Every row comes from one small tree of marks. The marks that hang from a mark follow it in brackets, in the order of their numbers. Every link used is in the known rows. Which tree was each row made from?
(in the rows, 128 means zero)
Known rows:
j611[j274[j394] j421 j694]: [114 117 146 128 139 164 100 134 197 128 112 138 144  82  57 121  90 114
 145 169 136]
j611[j694]: [124 118 125 122 113 123 120 109 136 138 105 142 144 166 123 104  82 108
 132 123 117]
j611[j421[j274] j694]: [117 108 167 112 131 160  90 108 170 128 102 163 156 126  73 114  80 107
 144 113 131]
j274[j421]: [132 134  47 144 131 127 175  91 134 132 106 151 159 117 169 109  92 115
 113 106 128]
j394[j421[j611]]: [148 117  87  99 109 129 147 108  75 123 119 163 165 156 138 104  89 107
 115 127 159]
j694[j611]: [131 109 100 139 112 137 152  91  93 131 117 139 155 205 165 108  86 112
 111 126 153]
j904[j421 j808]: [129 159  34 129  82  90 157  92 101 113 129 148 145 109 168  60  90 127
  97 144 117]
j394[j694[j611[j274]]]: [141  90 116 138  78 137 108 120 135 143 114 138 141 144 102 102 101 132
 119 166 111]
j904[j274[j394 j694] j421]: [135 160  43 127  94 123 186  93 205 136 127 130 103 145 143 118  85 136
 117 155 110]
j394[j421[j274 j611] j694]: [162  99 112  82  75 141  88 132 130 126 115 176 157  96  90 127  95 122
 119 110 133]
j611[j274 j421]: [123 111 129 143 150 132 137  96 135 129 101 151 156 107 116 101  88 114
 130 148 126]
j394[j421[j274] j694[j611]]: [162  86  96 110  54 161 115 124 129 131 117 163 147 106  84 128 101 134
 108 127 115]
j611[j421]: [125 127 104 133 140 131 158  88 107 127 105 147 172 121 139  97  81 106
 127 114 126]
j611[j274 j694]: [121 102 146 132 123 124 101 117 164 139 100 146 129 155 100 109  90 116
 135 158 117]
j274[j421[j611] j694]: [129 133  60 108 118 144 162 100 157 145 121 153 162 202 140  85  99 107
 130 129 167]
j904[j421[j694]]: [128 129  55 106  95 142 133  83 123 134 121 152 154  94 155  78  83 117
 119 123  95]
j421[j274[j694] j611]: [136 109 142  95 128 139 103 105 179 134 112 162 142 227 140 126  87 103
 129 101 178]
j611[j274 j421 j694]: [112 106 157 128 131 147 106 113 155 137 104 151 151 119  59  87  89 113
 148 170 117]
j904[j274[j394 j421[j611] j694]]: [127 151  76 107 127 142 168 107 222 141 129 139 121 189 121 125  92 122
 129 144 180]
j904[j274]: [131 133 123 136 134  89 162  77 136 136 102 140 113 177 163 127  74 123
 118 117 117]

Which tree is each row?
[133 146  57 113  78 112 135  98 185 121 126 158 122 136 139  79  98 130
 104 136 124]
j904[j421[j274[j694]] j808]
[137 118 142 106 148 146  85 123 178 109 117 157 146 153 157 172  79 103
 117  84 205]
j421[j274[j394] j611]
[152 103 110  83 105 150 124 113 159 131 116 173 142 186 110 123  97 111
 123 121 168]
j394[j421[j274[j694] j611]]
[151 116 110 121 103 136  89 138 213 122 108 144 133  60 127 176  89 124
 115  83 116]
j421[j274[j394[j694]]]
[121 109  86 121 138 154 120  98 187 143 108 156 141  79 121 101 100 122
 127 138 120]
j611[j274[j421[j694]]]
[157  84  83 126  55 149 131 129 116 140 119 150 142 100  71 100 110 140
 112 185 100]
j394[j421 j694[j611[j274]]]
[131 143  49 109 124 161 157 123 200 135 131 140 156 168 138 118 100 108
 126 127 187]
j274[j394 j421[j611] j694]
[129 119  42 136  98 165 189  93 156 149 124 140 154 206 134  85 105 120
 119 146 151]
j274[j421 j694[j611]]
[122 144  98  65  97 156  55 122 189 103 150 163 140  81 121 101  88 119
 111 124 186]
j904[j421[j274[j394] j611 j694] j808]
[159  99  61 116  45 148 152 121  88 138 123 146 159 112  94  97 103 131
 110 150 102]
j394[j421 j694[j611]]
[133 145  68 123  91 103 121  95 142 106 123 164 134  98 160  93  88 129
  95 121 131]
j904[j421[j274] j808]
[131 103 113 150 129 154 127 121 162 123 121 131 133 155 139 145  94 121
 111 159 173]
j694[j611[j274[j394]]]
[122 107 148  89 149 161  65 127 189 128 126 145 138 123 119 133  89 107
 133 139 181]
j421[j611[j274[j394]] j694]
[123 162 108 127 126  81 147 106 180 115 125 125  96 129 149 131  82 132
 104 135 149]
j904[j274[j394] j808]
[130 124 118 119 144 170 131 116 232 125 113 145 144 112 106 151  90 110
 132 106 155]
j611[j421[j274[j394 j694]]]
[141  79 120  91  97 188 104 101 140 130 121 169 144 127  97 125  95 121
 114 120 149]
j394[j421[j274 j694[j611]]]
[153 129  42 116 103 145 182 125 178 131 121 135 132 112 126 138 102 119
 115 135 129]
j274[j394[j421] j694]
[144 136  61 133 113 144 125 110 180 107 117 155 139  75 169 154  81 122
 103 101 139]
j904[j421[j274[j394]]]
[121  97 159  89 140 145  70 105 147 138 116 157 145 161 120  99  87 106
 136 140 160]
j421[j611[j274] j694]
[118 137 115 119  87 103 166  86 161 142 134 127  98 252 116  73  95 136
 113 176 152]
j904[j274[j694[j611]] j808]
